What can hang from each mark
j_839: j_58 j_321 j_360 j_425 j_950
j_950: j_774 j_839 j_889
j_889: j_357
j_360: j_839
j_321: j_774 j_889
j_774: j_950
j_346: j_357
j_425: j_797 j_839
j_256: j_321 j_950

(in the rows, 128 means zero)
Known rows, with every way that one mark hangs from another
j_425{j_797 j_839{j_58 j_321{j_889} j_950}}: [ 97  94  89 137 159 153 145 137  98 127 172 135 144  99 155 138 152 101
 131  64  81 157 116]
j_256{j_321{j_774 j_889} j_950}: [135  65  99 163 132 139 144 134  85  94 141  81 135 106 168 179 139 105
 133  88 128 130 106]
j_360{j_839{j_58 j_321{j_889} j_425 j_950}}: [102  82  69 161 164 153 126 156 115 116 172 140 120  71 168 142 149  88
 136  75  95 159 129]
j_321{j_774{j_950{j_839{j_58 j_360}}} j_889{j_357}}: [ 95  81  84 162 184 134 128 152  88 122 170 104 150  69 167 168 155 126
 139 100 113 140 106]
j_839{j_321{j_774 j_889} j_360}: [126  97  46 151 148 143 136 152  98 126 163 110 129  79 159 153 156  92
 142  67 122 166 101]
j_321{j_774{j_950} j_889{j_357}}: [123  82  88 163 155 120 143 135  78 129 157 114 145  72 148 171 168 128
 127 127 114 124 107]
j_321{j_889}: [121 104  95 157 162 126 152 116  92 109 150 129 149  91 141 164 168 101
 120 100  97 142 121]
j_360{j_839}: [121  93  86 156 155 151 143 137  89 117 150 146 141  93 140 163 165 103
 115 114  86 149 120]
j_425{j_839{j_58 j_321 j_950{j_889}}}: [ 99  85  85 150 167 149 131 142  99 125 181 151 121  97 150 133 152  90
 122 109 110 161 133]
j_346{j_357}: [112 101  93 153 155 136 150 115  90 145 147 131 151  94 139 156 172 105
 119  99 100 156 128]
j_360{j_839{j_425}}: [118  94  77 163 160 151 138 149 101 122 163 144 134 103 147 152 172  95
 129 110  98 146 120]
j_256{j_321 j_950{j_774 j_839 j_889}}: [135  58 102 165 155 125 131 151  80  76 143  94 135 107 148 170 137  81
 130 126 151 135 108]
j_839{j_950}: [104  94  94 148 172 142 152 124  79 124 153 133 125  85 147 149 158  98
 112 106 102 159 134]
j_950{j_774}: [110  95  89 154 163 117 152 143  91 117 150 118 145 100 142 154 168  98
 127 116 121 141 111]
j_360{j_839{j_58 j_321{j_774{j_950}} j_425{j_797}}}: [109  79  66 151 138 162 133 169 108 119 186 132 128  92 166 139 166 109
 164  91 111 145  94]
j_321{j_774{j_950{j_839{j_58 j_425}}} j_889{j_357}}: [ 92  79  93 170 183 123 131 151 103 121 167 106 147  82 166 159 154 123
 140 108 121 124 102]
j_839{j_58 j_321 j_360 j_425{j_797} j_950}: [ 86  99  59 138 173 175 137 153  97 138 197 121 117 103 161 120 166  83
 151  58 114 172 126]
j_774{j_950{j_839{j_58 j_321 j_360} j_889{j_357}}}: [109  77  65 165 178 145 123 144  79 130 191 132 126  73 139 147 161  97
 132 127 124 155 124]
j_839{j_321}: [119  93  69 151 148 141 153 125  89 135 157 133 123  97 132 140 162  87
 115  99 107 162 117]
j_256{j_950}: [125  83  97 162 156 141 156 124  73 111 153 119 132 106 146 161 157  95
 111 113 111 140 118]
j_950{j_889{j_357}}: [121 101  91 157 170 137 138 128  72 133 162 137 140 104 116 156 177 101
 107 145 115 131 125]
j_321{j_774 j_889}: [119 101  90 153 157 125 145 136  96 110 147 116 147  88 155 165 157 109
 128  94 111 140 104]
j_425{j_797 j_839{j_321 j_950{j_774}}}: [111  85  70 133 149 142 147 166  86 138 159 126 137 100 146 134 156  92
 134  88 113 161 101]
j_950{j_774 j_839{j_321 j_360}}: [115  87  48 153 167 132 138 166  93 126 156 110 130  83 147 143 150  79
 135  83 133 173 102]

Rows
[107 101 100 133 165 159 153 137  79 134 161 140 145 111 144 147 165 106
 121  96  86 154 118]
j_425{j_797 j_839{j_950}}
[124  68  68 157 151 143 147 155  81 115 138 101 117  89 159 151 126  86
 115  86 133 158  86]
j_256{j_950{j_839{j_321{j_774}}}}
[ 92  96  88 151 185 157 137 143  96 110 193 124 147 101 163 146 175 102
 158  88 108 155 114]
j_774{j_950{j_839{j_58 j_360 j_425{j_797}}}}
[129  74  48 161 164 154 119 175  67 130 164  98 117  85 148 153 140  86
 119 106 154 154  91]
j_256{j_950{j_839{j_321{j_774} j_360} j_889{j_357}}}
[103  87 104 170 189 130 130 133 107  89 184 142 137  91 155 149 166  98
 143 137 125 141 126]
j_774{j_950{j_839{j_58 j_425} j_889}}
[109  84  58 162 148 148 125 168 127 114 169 125 132  88 170 147 150  98
 146  72 111 146 103]
j_360{j_839{j_58 j_321{j_774 j_889} j_425}}
[133  76  72 165 163 131 136 136  71 130 162 140 125  66 124 150 160  96
 114 146 124 148 117]
j_774{j_950{j_839{j_321} j_889{j_357}}}
[120  76  43 159 158 159 111 187  88 142 168 134 105  73 147 140 153  93
 128 119 136 151 111]
j_360{j_839{j_321{j_774} j_425 j_950{j_889{j_357}}}}
[ 82  96  98 160 191 139 142 134 111 116 166 126 139 114 152 141 155  93
 124  92 109 149 117]
j_950{j_839{j_58 j_425}}
[134  84  59 162 144 147 134 144  84 145 150 136 137  77 130 159 159 100
 108 103  88 144 113]
j_360{j_839{j_321{j_889{j_357}}}}
[ 96  87  83 136 158 132 142 162 103 121 169 120 151  95 160 138 150  99
 144  70 103 148 105]
j_425{j_797 j_839{j_58 j_321{j_889} j_950{j_774}}}
[131  58  95 164 154 148 127 151  65 109 143  84 127 111 145 175 134 103
 116 126 148 126  99]
j_256{j_321{j_774} j_950{j_839 j_889{j_357}}}
[ 86  88  79 129 153 164 144 159  97 140 171 124 132 110 163 129 146 110
 135  69 105 160  98]
j_425{j_797 j_839{j_58 j_321{j_774} j_950}}
[ 98  88  53 154 157 151 124 166 102 159 184 108 142 108 162 147 159 116
 133  73 111 147 100]
j_425{j_839{j_58 j_321{j_774 j_889{j_357}} j_360}}
[ 93  82  62 143 160 155 132 183 105 121 174 126 128  92 160 129 155  87
 151  77 111 153 109]
j_360{j_839{j_58 j_321 j_425{j_797} j_950{j_774}}}
[125  93  51 148 167 148 122 165  93 114 163 122 122  79 150 146 147  83
 137  92 143 174  97]
j_950{j_839{j_321{j_774} j_360} j_889}
[108  90  44 154 167 161 135 154  93 142 181 125 102  82 160 129 162  76
 138  77 125 182 133]
j_839{j_321 j_360 j_425 j_950}
[ 90  87  55 149 173 161 117 169  82 144 187 115 110  79 153 137 153  99
 132 101 140 159 121]
j_839{j_58 j_321{j_774} j_360 j_950{j_889{j_357}}}
[ 87  88  88 168 198 120 124 167 101 121 173 114 147 111 139 143 161  93
 132 130 144 122 109]
j_950{j_774 j_839{j_58 j_425} j_889{j_357}}
[118  94  63 142 162 136 133 172  90 114 175 127 123  89 143 127 167  73
 153 103 145 154 110]
j_839{j_321 j_425{j_797} j_950{j_774 j_889}}
[124  72  50 154 155 156 137 166  80 118 154  97 116  85 167 152 132  85
 128  73 140 171  89]
j_256{j_950{j_839{j_321{j_774} j_360}}}
[120  82  62 157 170 118 131 164  80 132 151 119 133  85 121 145 152  83
 114 128 141 144 100]
j_950{j_774 j_839{j_321} j_889{j_357}}
[138  61  99 167 137 119 146 138  85  88 144  81 142 106 159 178 148  94
 137 100 132 125 113]
j_256{j_321{j_889} j_950{j_774}}
[112  86  59 154 158 136 137 159 105 126 158 115 114  71 168 140 146  88
 140  72 131 162 110]
j_839{j_321{j_774 j_889} j_425 j_950}
[131  88 105 161 176 122 140 125  83  92 159 148 141  70 138 165 163 100
 126 147 117 148 122]
j_774{j_950{j_839 j_889}}
[123  89  71 136 153 138 135 171  87 120 169 136 138  96 141 134 161  86
 140 108 128 153 105]
j_425{j_797 j_839{j_321 j_950{j_774 j_889}}}
[112  87  45 148 162 151 129 164  76 154 162 103 116  62 157 150 149 102
 127  74 123 163 114]
j_839{j_321{j_774 j_889{j_357}} j_360 j_950}
[133  75 101 158 152 151 141 134  86  87 148  89 147 120 159 168 144  88
 140  74 116 134 100]
j_256{j_321{j_889} j_950{j_839{j_425{j_797}}}}
[ 94  89  70 142 159 175 135 159 102 127 178 140 122  94 156 129 157  90
 139  73  94 162 120]
j_360{j_839{j_58 j_321 j_425{j_797} j_950}}
[ 91 110  89 136 170 168 141 140  93 132 191 131 159 138 152 145 179 111
 140  79  87 151 113]
j_425{j_797 j_839{j_58 j_360}}
[ 81  99 111 132 174 161 149 134  89 129 174 137 149 119 152 141 161 113
 125  89  82 148 122]
j_425{j_797 j_839{j_58 j_950}}
